What can hang from each mark
F: D U W
H: W
U: T W
W: D F H
D: U W
T: U

Each row was made from one small tree. The marks that hang from a mark follow it in brackets, in alphabetical order. Every link used is in the known rows. Write each row's tree.
Known rows
F[U]: [  7  -4  15 -11  36  15  65 -12  -9   2  -5  -9 -28   0   2  40 -16 -19
 -17  30]
D[U[T] W]: [ -5 -29  52 -12  34 -13  30   9 -12 -43  11  -8 -15 -13  15   4  -9 -31
 -26  31]
D[U]: [  6 -17  12  -5  41   1  32   4 -26 -39   1   3 -23   2  12  20 -13 -34
   0  36]
H[W[D F[U]]]: [ -8  -2   7   4  51   4  70  11   0 -20 -40   5 -10  -6 -23  27 -39 -16
  -5  31]
F[U[T]]: [  9  -3  37  -8  20  12  57 -11   2  -8  12 -10 -18   0  -5  26 -13 -24
 -24  26]
D[U[T] W[H]]: [ -9 -33  35   1  41  -6  36  20  -1 -56 -11 -12  -6 -13  19  -1  -6 -23
 -35  26]
W[F H]: [-14 -20 -17  14  52  24  52  17  -1 -41 -46  -2   0  -9   4  10  -7 -13
 -25  19]
T[U[W]]: [-17  12  13   3  15   6  33  -2 -22 -12  -4  22 -16  -2  18  17 -21 -19
 -26  52]
H[W[D]]: [-13  -5  23   0  46 -12  45   1 -29 -37 -11  19 -18 -11 -19  25 -48 -18
   4  42]
H[W]: [-10 -14  13   3  41   9  43   1 -23 -31  -3  16 -19  -1  -9  10 -33  -7
  -7  30]
U[T W[D F H]]: [-19  -1  10  23  19 -10  44  13  16 -65 -46  11  18 -21 -15   4 -20 -22
 -15  29]
F[D[U] W[H]]: [ -8 -40  -4  20  86  40  44  18 -20 -56   1   4 -26   7  15  -1 -14 -27
 -16  20]
U[W[F[D]]]: [-29  -8 -14  24  28  21  49  -8   0 -46 -22  28  -6  -2   1  -9 -16 -11
 -11  14]
D[W[F H]]: [-28 -31   2   2  61  14  60  19   3 -41 -56 -11  -2 -23  13   8  -7  -8
 -45  17]
F[W]: [ -5 -27  27  -6  68  24  44  -4 -28 -14  13  -5 -31  -6   2  28 -19 -24
 -19  33]
H[W[F[D U]]]: [-15 -15 -12  21  50  39  73   5   3 -24 -23  15 -14  12 -13  -5 -28  -2
 -16   9]
T[U[W[D F H]]]: [-29  15 -10  20  34   2  43  21  -3 -38 -58  21   7 -16   7  15 -25 -24
 -27  50]
D[U W]: [ -9 -26  32 -16  51 -12  39   7 -24 -34  -8  -6 -26 -13  22  17 -12 -26
 -18  34]
H[W[D[U] F]]: [ -9 -13   5   9  56  -8  37  26 -17 -58 -31  15  -4  -7 -13   7 -37 -31
  14  36]
F[D U[T W[H]]]: [-11   0   5  26  13  23  65  -7  21 -39  -9  11  -4   4  -4  -4 -13  -7
 -28  12]

Write each row's tree
[  2  -7  31   7   5 -13  22  -1  -5 -53  11  12  -6  -2   4  -2 -10 -32
   0  34]
D[U[T W]]
[-12 -13   4  31  18   9  30   9   5 -77  -2  22  -2   6   7 -24 -11 -21
 -10  19]
F[D[U[T W[H]]]]
[-15 -29 -31  29  61  34  45  22  -3 -69 -35  10  -4   6  14 -13  -7 -24
 -12  11]
W[F[D[U]] H]
[-19 -10   0  25  14   9  40  11  21 -59 -37   7  18 -11  -6 -11  -6 -12
 -27  17]
U[T W[F H]]
[-12 -30  14  -3  58  -3  43  20 -10 -46 -31 -10 -16 -14  24  12  -9 -20
 -29  29]
D[U W[H]]
[-14 -24  22   2  44  15  73  17  29 -25 -42 -26   3 -16   5   7  -2 -10
 -58   9]
D[W[F[U[T]] H]]
[ -1 -20  22  11  31  15  30   0 -14 -58  27  16 -18  11   6 -10 -12 -34
  -7  20]
F[D[U[T]]]
[-12 -15   7  24  35  36  65   4  16 -34  -3  13  -6  11 -20 -18 -26  -8
 -24   4]
H[W[F[D U[T]]]]
[-18   7   5   7  28 -15  47   3  -8 -50 -40  15  -6 -20  -7  28 -30 -18
  -5  41]
U[W[D H]]
[-18 -21   2  -1  61  19  80  17  17 -16 -59 -24  -6 -18  11  22  -5  -6
 -50  14]
D[W[F[U] H]]
[ -6 -27  18  20  66  49  70   3   9 -26  13  -9 -23   9  -1   4 -12 -17
 -42  11]
F[D U[T] W[H]]
[  1 -10  42   5  33 -22  25  14 -19 -61   7  16  -9  -3 -18   4 -39 -36
   9  44]
H[W[D[U[T]]]]
[ -4  13  26   9  11 -14  61  -1  18 -34 -25   0  -1 -13 -15  29 -25 -20
 -18  35]
F[U[T W[D H]]]
[ -2   5   9  -5  47   3  71   1   0 -12 -38  -7 -12 -11 -12  45 -23 -29
 -11  32]
W[D F[U]]
[-12  -6  16  16   9   2  37   1   7 -52 -13  10   4  -9  -4   1 -10 -12
 -23  27]
U[T W[H]]
[  3 -10  26   5  38 -14  31  18 -10 -65 -12   2  -1  -8  -1  15 -19 -42
  -4  39]
W[D[U[T]] H]
